Each row was made from one path, in order. Every step used is in the known rows, and no mark comes twice. Write each row's path.
(in the rows, 128 means zero)
Known rows
S > Y > M > Q: [132 101 125 106 180 108 176 129 127 109 185  90 121 108 136 100 103 140
 126 130 127 169 140 110 147 140 150 148 140 146 189]
E > J > M > Y > S > Q: [ 73  43  59 132  85 126  58 167 185  81  79 161 167 157 141 142 145  81
 133  82 209  74  95 153  97  96 142 130  78 111 105]
L > M > Q > S > Y: [126 188 134 128 172 120  80 157 124 147 159  96 155 147 117 120 147 191
 145 103 110 176 119  48 166 145 126 141 124 121 127]
Q > S > Y: [133 182 143 142 124 112  92 155 122 148 158 104 162 100 117 126 119 147
 111  93 116 146 159  88 212 165 137 107 111 123 119]
M > Q: [140 109 126 112 161 127 129 105 143 110 134 130 108 140 129 119 120 132
 154 159 125 146 117 121  95 123 132 143 142 129 154]
A > M: [119 154 118 134 128 130  76 142 137 114 104 145 138 119 110 112 137 121
 139 123  98 138 134 132 138 128 143 111 118 114 121]
Y > S > Q: [121 142 101 152 109 124  94 185 138 128 104 142 146 174 106 144 137 132
  92  80 130 105 107 157 142 112 121  86  90  97 114]
Y > M > J: [132 120 137 103 161 147 195 126  88 129 130 109 145 133 120 117 153 125
 113  88 111 135 117 133 138 129 166 147 134 131 121]
M > J: [120 154 135 117 147 150 149 125 102 141 111 118 141 140 107 132 151 125
 124 105 115 123 117 121 136 113 136 138 115 105 101]
Q > S > Y > E > J > M: [ 95 116 116 167  74 134  48 130 125 112 147  89 185  60 120 124 103 102
 183 112 208 136 176  81 210 142 118 141  94 131 118]
A > M > Y > E: [126  91 114 155 115 154  50 133 132  69 112 146 130 124 106  92 100  83
 164 158 138 126 100 115 107 154  96 143 118 108 144]
S > Y > E > J: [100 101 104 191 102 136  75 153 125 113 159  92 157  82 119 108  78 114
 160 126 185 140 159 116 186 133  69 145 118 155 156]
Y > S > Q > M: [130 152  90 169 107 120 116 201 131 124 100 156 144 204 116 116 129 156
  53  96 104 112  96 137 121  99  89  83 108 139 131]
S > Q: [128 132 119 146 118 148 118 161 126 104 132 138 141 153 121 131 137 136
 101 104 127 105 117 167 132 117 138 101 108 117 103]
J > M > Y > S > Q: [ 96  81  87 122  97 120  90 163 170  92  86 155 153 171 130 144 139  94
 114  93 183  79  86 131  95 102 147 114  69  76  93]
S > Y: [108 154 121 147 138 109 122 159 130 140 158  90 143 106 119 118 109 138
 113 111 129 132 154 107 176 124 116 121 110 121 138]
Y > M: [140  95 128 105 141 123 180 125 114 112 142 119 128 117 148 117 130 125
 115 107 125 143 127 140 126 147 158 135 142 152 162]
M > Y > E > J: [109  30  98 160 100 153  65 121 140  75 131 139 133 116 139 101  95  81
 169 150 200 115 102 131  99 143  71 165 135 160 157]
L > M: [110 156 122 132 143 136 112 151 122 141 121 121 139 163 134 129 155 172
 141 107 129 134  97  96 118 114 115 140 127 132 117]
J > E: [114 123 106 132 117 138  92 137 112 131 111 158 150 116 140 110 140 126
 110 131 109 126 143 136 163 107 120 144 130 139 115]
J > M > Q > S > Y > E: [128 129 146 138 116 126  90 105 128 108 158  84 146  82 101 123  98 124
 188 150 180 167 159  43 184 144 128 151  98  91 125]
S > Q > M: [136 139  98 162 115 147 149 179 117  92 124 153 133 182 128 111 132 158
  68 109 106 105 108 150 110 105 104  96 126 154 121]
E > J: [107  94 100 142 117 128  92 135 147 119 123 135 146 114 138 127 127 116
 144 120 156 121 136 154 128 121 114 142 138 162 137]
S > Q > M > A: [124 136  92 190 100 151 119 207 101  99 123 131 153 199 125 112 138 155
  82 118 105 110 120 121 143 102 128  73 121 168 117]
A > M > J: [117 179 129 123 152 147  99 142 115 127  88 135 154 131  85 117 156 115
 137 104  81 127 123 125 147 115 152 125 105  82  91]
E > J > M > Y > S: [ 75  44  71 112 100 105  69 136 186 107  75 150 156 129 147 141 129  78
 162 112 212  94 109 114  95 107 127 157  95 123 130]
Q > M: [135 135 112 138 125 124 159 147 119 115 124 144 125 161 134 104 122 147
  96 141 107 129 124 104 112 114  94 124 147 163 142]
M > L: [115 155 140 122  89 137 115 155 155 134 129 128 124 122 133 120 125 146
 168 123 101 141 135 105 112 132 127 112 144 121 134]

Which path is each row?
[131 109 118 170 121 136  45 131 132 109 166  98 154  88 113 100  87 131
 173 134 161 172 153  89 184 159  85 150 131 153 161] | M > Q > S > Y > E > J
[119 165 107 157  75 152 137 207 145 102 134 149 129 183 135 105 129 177
 107 108  81 122 111 127  93 106  98  78 145 146 125] | S > Q > M > L
[160 138 148 104 149 130 106 103 136 124 134 139 129 132 121 124 137 141
 143 132 106 163 123 104 125 154 149 135 139 126 126] | M > Q > S
[119  94  95 138 118 128  81 182 156  97 104 157 143 185 122 131 132 114
  87  95 138  93  76 154 106 123 117 106  94  95 118] | M > Y > S > Q
[114 113 118 103 149 160 167 138  71 131 110 144 161 119 132 108 167 120
  94  90  95 141 135 143 170 109 158 161 131 143 119] | Y > M > J > E
[ 85  80  92 115 102 126 105 114 154 114 108 125 156  96 149 141 139 105
 177 117 195 109 149 133 120  99 150 152 115 145 113] | E > J > M
[122  69 123 136  98 149  60  82 143  86 123 124 148  89 128 127 118 100
 216 146 204 150 140  90 127 138 127 171 121 135 127] | Y > E > J > M > Q > S
[111 123  86 145 121 128  28 191 162  87  79 179 147 181 104 116 142 104
  95  87 106  98  83 156 116 129 129  90  82  80 114] | A > M > Y > S > Q
[109 174  75 168 117 152 112 215  90 136  63 181 178 203 103 113 169 153
  37  74  74 101 103 137 166  65  83 107 101 125  85] | Y > S > Q > M > J > E
[ 99  55  90 163 104 158  12 137 145  58 104 150 140 111 117  91 102  77
 180 147 167 121 105 133 110 147  89 155 126 143 156] | A > M > Y > E > J
[103 120  93 145 130 133  63 207 150 116  97 151 155 223 124 131 160 151
 100  68 139  96  42 118  98 113 105 121  88  98 101] | L > M > Y > S > Q
[133 131 116 119 163 128  84 122 150  96 113 149 115 126 107 105 129 123
 163 155  92 158 122 128 110 123 145 132 129 109 148] | A > M > Q
[115  42  80 176  99 152  96 141 128  65 117 155 131 151 144  77  81 106
 136 163 177 116  93 110  81 130  40 162 156 195 176] | Q > M > Y > E > J
[141 146 149 121 135 113 137 154 104 135 178  95 162  91 135 112 125 144
  98  75 115 159 160 101 206 181 169 120 127 147 151] | Q > S > Y > M
[ 92  61  97 170 111 159  51 151 132  87 122 135 145 154 147 106 123 121
 182 130 195 121  72 101  89 137  61 179 134 158 144] | L > M > Y > E > J
[107 110 115 116 151 138 104 148 140 117 120 139 133 178 151 118 152 143
 142 119 144 119  71  89  79 129 111 159 128 127 124] | L > M > Y
[122 149  79 200  90 128  89 231 117 127  97 133 164 217 107 120 135 152
  72  97 108 109 110 108 155  89 112  66 108 149 126] | Y > S > Q > M > A
[ 90  63 102 152  81 146  87 100 138  93 114 113 152  86 129 132 109  86
 203 145 219 119 142 116 129 114 109 161 109 145 127] | Y > E > J > M
[113 146 136 118 167 133 189 153  92 141 158  77 154 109 114 111 134 134
 104  74 115 146 143 111 187 136 154 140 119 125 138] | S > Y > M > J
[170 104 152  92 159 128 151 105 122 105 155 127 129 122 138 114 140 138
 132 111 106 174 116 113 124 174 183 146 155 148 161] | Y > M > Q > S
[118 181  94 162  70 132 104 228 159 124 100 153 138 204 124 118 129 172
  92  86  81 120 101 117 107 100  82  69 122 129 136] | Y > S > Q > M > L
[ 62 113 107 161  48 136  68 164 163 108 149  79 158  59 129 121  82 114
 229 124 201 138 176  70 162 113  92 139 112 130 143] | S > Y > E > J > M > L
[ 91 176 115 130 153 169 101 163  86 158  87 145 175 161 120 122 192 170
 126  90  98 133 100  97 159  85 114 169 119 120  75] | L > M > J > E
[115  89 124 156 122 161  83 143 119  94 129 121 132 169 133 109 122 133
 162 140 170 126  66  76  89 139  69 168 126 126 136] | L > M > Y > E
[ 97 177 111 131 141 162  65 153 100 133  73 171 171 118  99 106 170 117
 115 106  64 131 139 131 182  98 144 141 112 102  81] | A > M > J > E
[101 140 117 123 161 141 157 168  73 141 141 112 174  97 127 100 144 129
  86  79  95 148 156 118 219 111 150 157 119 139 125] | S > Y > M > J > E
[120 133 123 192  89 133  36 153 111 127 161  93 172  78 115 111  94 125
 152 104 169 154 161  97 214 164  86 131 118 152 140] | Q > S > Y > E > J
[150  75 130  90 168 122 182 104 129  97 152 119 110 130 144 109 127 130
 145 137 121 161 111 134  94 138 158 158 156 150 183] | Y > M > Q
[126  91  88 148 119 145 135 173 135  63 126 169 125 204 142 100 125 133
  60 129 123  93  70 143  71 117 102 114 126 147 126] | S > Q > M > Y
[106 147 134 121 109 117 156 186 139 134 185  83 137  93 142 102 105 153
 141  89 102 163 156  95 161 141 147 115 145 144 173] | S > Y > M > L
[ 74  90  96 169  84 130  79 134 138 104 142  79 164  62 125 129  83  96
 194 134 228 124 170  95 181 111 101 153  95 136 134] | S > Y > E > J > M
[108  45 118 128  97 142 113  96 139  72 118 123 125 116 134 122 105  73
 181 165 215 107 106  88  90 136 117 164 103 103 124] | J > M > Y > E
